Each row was made from one walk, in order. Every step used is in the known rows, and no mark comes twice. Write each row's walk.
Known rows:
pafi > tufin: [ 12 -11   9   2  18 -15   7  19  14   9 -18 -28   2  23   8 -11   1   3
  -2   4 -13   5  12 -13   2 -10   7   1   7  -7  -1  -3   3  -5  -2   5
 -17 -17  -7 -29  22  15   8]
vime > pafi > zufer: [  2   3  10  15 -16   0  19 -12   5 -15 -29  -6   2  13  -6  -3  13 -15
 -40  15 -38   3   3 -17 -35 -13  21  -4  24  -5  -5   8  14 -15  12   5
 -15 -19  -2 -26 -29  13  12]
tufin > nelob > zufer > nozi: [-20  13   6  15  13 -29 -22 -19   2  14  -7   5  -7  -6  27 -23  -1  28
  12   5  -9   2  17 -18   2  18  -2  26 -25  -3 -15  10  -1   5 -26   6
  -6 -19 -27   5   4  18  35]
nozi > vime > pafi > tufin > nelob > zufer > neso > sonibep: [  4   8  19  -5 -12   8 -24  23   3 -56  -6  -4  24   4   1   0   9   2
   5  10  -6  19  18  11  39  -8   9  11   9 -12  -1  22  -9  -6 -11 -20
 -12 -21 -19   4  34  -6  -7]
zufer > pafi: [ -5   9  22  -4 -12   2  11  -1   1   2  -6 -32   3  30   4   2   1  18
  -8  12 -27  16   0 -12  -9 -13 -19  -3  16 -16  -1  -1   7 -10 -14  11
 -25 -16 -13 -15  -6  10   3]
zufer > neso > tufin > nelob > vime: [ -1   4  12 -13 -10  -3 -19  35  -7  -6  -1 -21   6  14  19  12   6  31
  -7  19   0   5  14  -3  34 -29   1  14 -25  -9   9   6 -11 -11   7  -6
  13   3 -16 -25  23  -2   7]
vime > pafi > zufer > neso: [  0   9  17   8 -30   9   1 -20  10 -35 -26 -21   4  16  -2   6  11  -6
 -48  26 -41   5  -3 -18 -21 -20   7  -9  27  -7  11   7  12 -25  12   2
  -7 -26  -3 -22 -32  12  -3]
veba > neso > vime > pafi > zufer > nozi > sonibep: [-35  10  -9  12 -21   0  11 -29  18  88 -31   0   1  19   1  -6  10 -12
 -63  23 -37  -9   9 -44 -14 -16  30  -6   9  -7  -3   9  14  -3   3 -19
   9 -24  20 -23 -32  22   4]
veba > pafi > zufer: [ -5   1   5  14  -3  -5  19  -5  26 -21 -26 -35   6  19  -1 -20  11  -8
 -39  19 -22   7  12 -47 -13 -17  -9  -1  16  -7   6 -14  21 -17   5  -7
 -22 -31 -13 -35 -23  24  15]
nelob > zufer > neso: [-20  18  20  -5  -4   1 -12 -16  13 -15   1 -24   1  21  17  -8  -6  21
  16  22 -22   7  -8 -29   7   5  -8  11  14  -9   3   3  12 -20 -21   6
  -4 -28 -12  -9   2  13   8]
pafi > zufer > neso: [ -4   6  13   0 -12   1   0 -16  14 -33 -22 -37   2  21   9  -2   5  17
 -42  18 -37   3   5 -25 -15 -21  -7   6  18  -1  16  -1   5 -20   7   3
 -10 -26  -7 -16 -22  22   6]
nozi > tufin > nelob > vime > pafi > zufer > neso > sonibep: [ 18   3 -12  10 -24  16 -13   7  -3 -35 -19 -17   8   9   4  14   8   5
 -47  29 -15   6   8  -3   2 -14  11   2  25  -7  11  26 -12  -1  26 -21
  -1   1  -1  -5 -28 -12  -4]
vime > pafi > sonibep: [  9  -1  -1  -6 -21   4  12   8   5 -19 -22  -5   4  25  -8 -21  -2  -5
 -18   5 -20  11   5 -14 -13   2  20 -16  25  -3   1   9  22  -9  -6  10
 -12   2   8 -24  11  -9   1]
veba > pafi > zufer > neso: [ -8   8  16   4 -18   8   4 -13  31 -42 -21 -47   7  21   6 -12   9   1
 -46  31 -25   8  10 -44  -2 -26 -20   1  19  -8  21 -13  21 -25   8 -14
 -14 -38 -14 -28 -20  22   2]
nozi > vime > pafi > tufin > nelob > sonibep: [ 15   5   5  20  -1   0 -10  -3   3   2 -16  19  26   8   3  -8  14 -11
  -9   1   4  33  23   1   2 -19  27   7  -3 -23 -13  29   6  -8   2   8
 -12 -15 -10  -8  17   9   1]
veba > neso: [-23   3   3  -7  -3   0  11  18  16  43 -12 -27   6  24  11  -9   2   1
 -16  13 -14   5   1 -39  -1 -11   6   3   9  -7   2  -3  17 -20  -3  14
   4 -22   9 -34   4  20   5]
zufer > pafi > sonibep: [ -2  -1  15  -7 -17   2   6   6   4 -18 -12 -39   4  33  -4 -22   1  23
 -15   3 -28  17   7  -7  -2  -7 -21 -11  23  -8   6  -5  16 -10 -15  11
 -31  -2  -7 -12  10   1  -5]
nozi > tufin: [ 10   9 -19   8  16   0  10  -1  15  27  -7 -24  -1  24  13   7 -12   6
 -10  18 -11   5   2 -25 -23  -7  11   0  31 -16  -9   9   4 -10  -6   0
 -15 -13   1 -19 -12   2   6]
zufer > neso: [ -3   9  14 -12  -6   5  -7   1  14 -13  -7 -34   0  29  13   2  -3  19
 -14  21 -22   9  -1 -25  -1 -12  -1   2  15 -11  10   2   7 -18 -11   5
  -2 -23  -1 -15   5  11   0]
neso > vime > pafi > tufin: [  2  -5   6  -7  -7   3  18  14   1  40 -16   2   9  21  -9   8  21 -11
  -5  18 -18   3   0  -1  -3 -27  31 -15  22  -7  -8   6   7 -12   0   0
   0 -19   5 -48  15   3   2]
pafi > zufer > nozi: [-14   1  -2  20  11 -19   2 -18  16  -6 -34 -16 -12  10  18 -18   7  13
 -49  10 -36  -6  13 -27 -20   7   3  12   5   2   0   0  -3   2  -1   0
  -9 -16 -12  -9 -23  30  22]
neso > vime: [-10  11   1 -14   0   1  17   4   2  39  -8  -9   4  32   4   5   6  13
  -9   9 -19   2   4 -22 -18 -22  20  -1  14  -5  -9  -1  13 -15 -16   1
   8 -20   4 -41   7  15  22]
tufin > nelob > zufer > neso > sonibep: [  0   7  16  -7  -9  -8 -26  -3   2 -29  13 -21   6  10  16 -12  -9  36
   1  -1   0  16   9 -14  18  -2 -12  17  -6  -3  10  10   3   1 -19  -9
 -19 -25 -19   2  24   8  10]
zufer > pafi > tufin: [  8  -5  25   1   2  -5  10  11   9   7 -10 -43   4  26   1  -7   7  11
  -2  11 -25  11   3   2   7 -18 -21  -5  14 -17  -1  -7  -1  -6  -6   7
 -30 -16 -19 -17  13  10  -4]
nozi > vime: [-11  16   0  -5   8  11   8  17   6 -20 -16  -7  11  29   9   4  -1  -1
  -7  12 -21  12  16 -25 -11  -5  13  15  20  -8 -16  11   3 -19 -16   7
  -1 -12  -3 -15   1  11  20]
tufin > nelob: [  8   3   6   2   1 -17  -3   3  -3   8  -3 -10   6  12  12  -4  -2  19
  -6  -1   1  11  20 -13 -20 -19   5  14 -17  -6  -4   9   9  -4  -5  12
  -7 -13 -14 -16   8  12  24]
zufer > neso > sonibep: [  4   1  10 -13  -9   4  -4  16  12 -39  -6 -41   2  36   8  -8  -8  27
 -31   8 -18  18  -4 -23  11  -3  -3  -3  25  -2  19   2  -1  -5  -8  -6
 -11 -22   5 -14  21   6  -6]
zufer > neso > tufin > nelob > vime > pafi > sonibep: [ 13  -4   8 -14 -32   8 -18  41  -8 -33  -9 -11  14  12   1  -4  12  15
 -16  16  -3   7  16  11  38 -25  13  -6 -12  -3  16  15   1 -15  11  -7
   9  20  -8 -26  34 -22 -10]

Which walk is each row?
[-14  12  -4  16 -11  -8  10 -39   8  53 -35  10  -8  22  -1  -1   8  -5
 -60  20 -40  -7  11 -29 -27  -8  32  -6  12  -7  -9  14   5   8  -4 -22
  -4 -17   9 -13 -31  19  10]  neso > vime > pafi > zufer > nozi > sonibep
[  5   2 -29  10   1  -1 -20   6  -2  10 -25  12   1   3  12 -14   6  11
 -15  20  -8  -4  23  -4   8  20  17  -6   9  -4 -10  29  -7   6   0  -4
   8  29  -1   0  -7 -22   9]  zufer > nozi > tufin > nelob > vime > pafi > sonibep
[-30   9   0 -16 -25  18  23  15   5  71  -7   2  15  30  -5   9  17 -14
 -15  27 -22   3  -6 -26  -9 -27  32 -12  23  -7  -7   3  24 -29  -2   7
  19 -22  18 -55  -2   8   4]  veba > neso > vime > pafi
[  2  -2   2  -6 -20  -3  -5  22 -15 -20 -25  11  12  10  -3 -19   8   3
  -3   7  -3   2  17  -4   8  -1  22  -4  -4  -2  -1  20  10   0   4  12
  10  25   2 -19   8 -19  12]  tufin > nelob > vime > pafi > sonibep
[-12  17  29   4  -8 -15 -10 -15  -8   4  15 -15   7   7  11  -5   2  27
  25   6 -12  13   9   0   1 -10 -27  17 -14 -16 -11   3   8 -11 -23  10
 -29 -22 -34   1  -3  10  18]  tufin > nelob > zufer > pafi
[ -7  18  14 -22 -34  10 -19 -13  -9  -3   7   9  19   9  -2  -9  10  16
   9  12  -9   3   7   0  10 -24  16   0   2   0   3  17  22 -24 -17  -4
   2  -9  -8 -19  20  -4   6]  tufin > nelob > zufer > neso > vime > pafi > sonibep
[ -5   3   6   0   3 -10  -8  17 -14   5 -12  -3   7  11  17  -2   3  18
   7   6  -3   0  17 -15   6  -6   9  15 -18  -7  -5  13  -1  -3  -1  13
  17  11  -9 -18   0   5  29]  tufin > nelob > vime
[-10  12  20  -5  -5 -14 -26 -15   1 -10   7 -14   7   7  20  -5  -6  31
  17  10  -6   6   7 -15   8 -13 -10  23 -17  -8   5   8   8 -14 -19   3
  -5 -29 -23   0   7  12  14]  tufin > nelob > zufer > neso
[ -2   7   4 -29 -37  24   5   0   3  -7 -10  -8  12  33 -11  -4   6   8
 -21  21 -24   9  -3  -6  -1 -23  20 -20  31  -1  15   8  21 -28  -8  -2
   6  -5  17 -34  15  -5 -10]  zufer > neso > vime > pafi > sonibep
[ -5   8  24  -2 -15 -15 -14 -12  -6 -12   7 -21   7  10   6 -34  -3  29
  21  -8  -8  13  18   5  10  -2 -33  13 -11  -4  -5   0  18  -6 -25   7
 -32  -4 -30   5  14  -1  11]  tufin > nelob > zufer > pafi > sonibep
[-14   6   6   2 -12   9  13  19 -10   0 -28   8   4  23   5   5  11 -10
  -4  25 -25   0  -5 -24  -1  12  29  -9  22 -13  -6  19   5  -5   1  16
  16   3   8 -31 -14  -3  14]  nelob > vime > pafi
[ -5   6 -24  16  24 -12 -19   2  -2  33 -18   0  -5   1  29   4  -2  27
  -4  25  -2  -8  21 -16   5  10   6  17  -3  -9 -14  23 -18   7  -2  -3
  14  12 -10   4 -20   2  23]  zufer > nozi > tufin > nelob > vime
[-15   6 -20  29  17  -8 -11 -11  16   7 -29 -17   2  -2  21 -14  16   6
 -35  36  -8  -7  30 -36   8  -2 -11  17  -1  -6  -3   7  -8   0  15 -24
   2  -3 -24  -7 -41  15  20]  veba > pafi > zufer > nozi > tufin > nelob > vime
[ -5   4  13   0 -13   0 -10  20  10 -36 -14 -36  16   5   6  -3  22  10
 -40  32  -5   0  25 -22  39 -44 -15  11 -21  -8  24  -9   0 -20  24 -24
  -2 -12 -27 -37  -1  10   5]  veba > pafi > zufer > neso > tufin > nelob > vime
[  8   5  10   4 -28   9   6   3  13 -29 -15 -27   4  19  -2  14  18  -1
 -51  28 -36  11   0   0  -6 -38  12  -4  17  -8  14   0   5 -24  15  -8
 -16 -28 -10 -35  -9   9 -11]  vime > pafi > zufer > neso > tufin
[-12  13  17  -6  -2  -2  -9   9  18  -5  10 -30   1  16  15  -3  -1  21
   5  22 -18  10  -4 -17  21 -11  -2  14   0 -10   7  -3   7 -20 -16  -6
 -16 -30 -18 -21  20  11  -4]  nelob > zufer > neso > tufin
[  4 -14  10  -2  12 -19  -8  31  -6  10 -19 -11   7   6  13  -9   9   8
  12   2   3  -6  21   0  25 -13   8  13 -22  -7  -3   8  -7   4   9  10
   7   8 -13 -23  21   0  21]  pafi > tufin > nelob > vime
[  4   6  -1  28  11  -9 -21 -16   7   7 -24  24  16   1  10 -16  18  -1
 -23   9  -6  23  31  -1   8   4  21  13  -6 -19 -12  27  -4   2  -9   3
  -6 -13 -12   7  14  17   3]  zufer > nozi > vime > pafi > tufin > nelob > sonibep
[ -8  -3   0  -5  -4 -17  -1  38  12  52   7 -25  12  12  11  -2   5  10
 -18   5   7   9  22 -11  14 -43   8  16 -33  -6   0  -8  11 -21   7  -2
  -3 -19 -11 -42  27  12   3]  veba > neso > tufin > nelob
[ 16   1   0   2   5 -21  -1  24   2  18   3 -17   6  10  10   3   1  21
 -17  -2   4  14  25  -1  -1 -35  10  15 -27  -6  -5   1   3  -4  -1   1
 -15 -15 -21 -33  29   6  16]  neso > tufin > nelob
[-14   8  20 -15 -16   9  -2  -6   6  21  -3  -3  12  13   2   1  15   0
  19  32 -22   1 -10  -1  20 -19  16  -7  22  -8   0   7  10 -24 -13  -6
   1 -33  -6 -31  15   2  -6]  nelob > zufer > neso > vime > pafi > tufin
[ -3  12   1   3 -22   6  27 -13  -2  17 -23   4   8  23  -9  10  21 -12
 -38  18 -37  -2   0 -15 -32 -28  32  -5  25  -1  -7   5  17 -21   4   1
   1 -21   5 -44 -28  17  16]  neso > vime > pafi > zufer
[ 19   0 -24   1 -10   6  -7  15 -10   0 -16   5  14   9   2  -6   3   0
  -4  17   1  -1  19   0   0   1  22  -5  17  -6  -8  25   4  -5   7   1
   2  27  -1 -14  -3 -28   9]  nozi > tufin > nelob > vime > pafi > sonibep
[  4   5  19   1  -9 -15 -12   9  -4  -4  13 -30  10  10   5 -25   3  31
  10  -8  -3  19  20  17  28 -21 -28  15 -21  -5  -3  -3  12  -6 -19  -4
 -46  -4 -37 -11  35  -3   1]  neso > tufin > nelob > zufer > pafi > sonibep
[  0   0  11  23   7 -32 -22 -28   6  44 -13  16  -5  -5  12 -17  -3   3
   5   6  -6  -1  24 -13  17  14  15   8 -25 -20 -14  22   0  26 -18 -16
 -23 -19 -18  13  11   6  10]  vime > pafi > tufin > nelob > zufer > nozi > sonibep
[ 11   6 -25  45  24 -22 -19 -60  17  37 -15  -9  -1  -8  25 -21   2  25
 -57   7  -7  18  25 -28 -27  -1   0  20  -3  -8  -6  17   0   3   6  -3
 -24 -19 -12  13 -36  32  13]  pafi > zufer > nozi > tufin > nelob > sonibep
[-34  13   3  15  21 -22  -9 -17   9  13 -14  -1 -13   8  24 -29  -3  18
   9  11 -25   1   2 -32   4  31   2  17   2  -3 -11   3  -1   2 -33   8
  -8 -22 -13   1  -3  23  24]  nelob > zufer > nozi
[-10  21  10   2 -27  29   3  -4   9 -63 -33  -6  19  19  -2  18  12 -15
 -44  29 -46  10   8 -16 -15 -23  14   4  37 -10   0  17   3 -30   7  -2
  -1 -18  -3 -14 -30   8   0]  nozi > vime > pafi > zufer > neso
[ 10   3 -14  23  -9   7   1  -5 -11   5 -23   3   8  -1   7  16  12  -7
 -23  28 -14  -5  14  -8 -21 -18  22   5  14  -9 -14  27  -3  -9  24  -3
   2   9  -8 -16 -48  -6  19]  nozi > tufin > nelob > vime > pafi > zufer
[ -2  -9   8   3   0   3  11  31   0   2 -32   0   7  15   1  -2  14 -16
   8  22 -21  -1  -3  -7  17   3  26 -12  16 -11  -5  14  -2   0   7  14
   8   7   1 -32   7  -4   6]  nelob > vime > pafi > tufin
[-11  18   2  -3 -10  22  12  16  -1 -24 -21  11  13  28  -2  14   6 -16
 -11  20 -26  15  11 -18 -18  -6  33   1  31 -14 -17  22   5 -18 -12  10
   4 -11   2 -20  -5  -2   9]  nozi > vime > pafi
[ -8  11   1  19  19 -40 -25 -18   9  51   4  -3  -9   0  24 -18 -13  28
  -4  -2  -2   0  29 -20  19   1   7  30 -42 -15 -14   9  -4  21 -26 -24
 -25 -22 -24   5  22  16  19]  neso > tufin > nelob > zufer > nozi > sonibep
[ 14   3   6   3  -2   3  -4  28  -1 -18 -19  15  23   9  -1  11  15 -14
  -1  10  -2  10  31  12   4 -28  26  11  -2 -13 -17  19  -2 -12   1  -1
  -5 -10 -13 -20  17  -4   9]  nozi > vime > pafi > tufin > nelob
[ -1   7   9   6   7 -27 -11  12   2  18  13  -9   4   2  16  -5   3  20
  15   0   6  10  16  -4  12 -17   4  25 -32  -5 -10   0   7  -5 -16  -3
 -23 -22 -30 -22  26  10  20]  neso > tufin > nelob > zufer
[ 17   2  -1  18   9 -26  -9  -6   3  32   8  -9   9  13  14 -16   2  26
 -24  -7  14  30  17 -15   2 -28  13  13 -29 -14   2   6  12  -2   0   8
 -19 -21 -15 -25  27  22   8]  neso > tufin > nelob > sonibep
[-16  12   3  18  16 -38 -26 -40   6  42  -3   6 -10   2  26 -23 -20  29
   2  -1  -5  -2  24 -34   3  18   4  26 -34 -14 -14  18   0  22 -29 -12
 -17 -20 -16  19   1  17  30]  tufin > nelob > zufer > nozi > sonibep
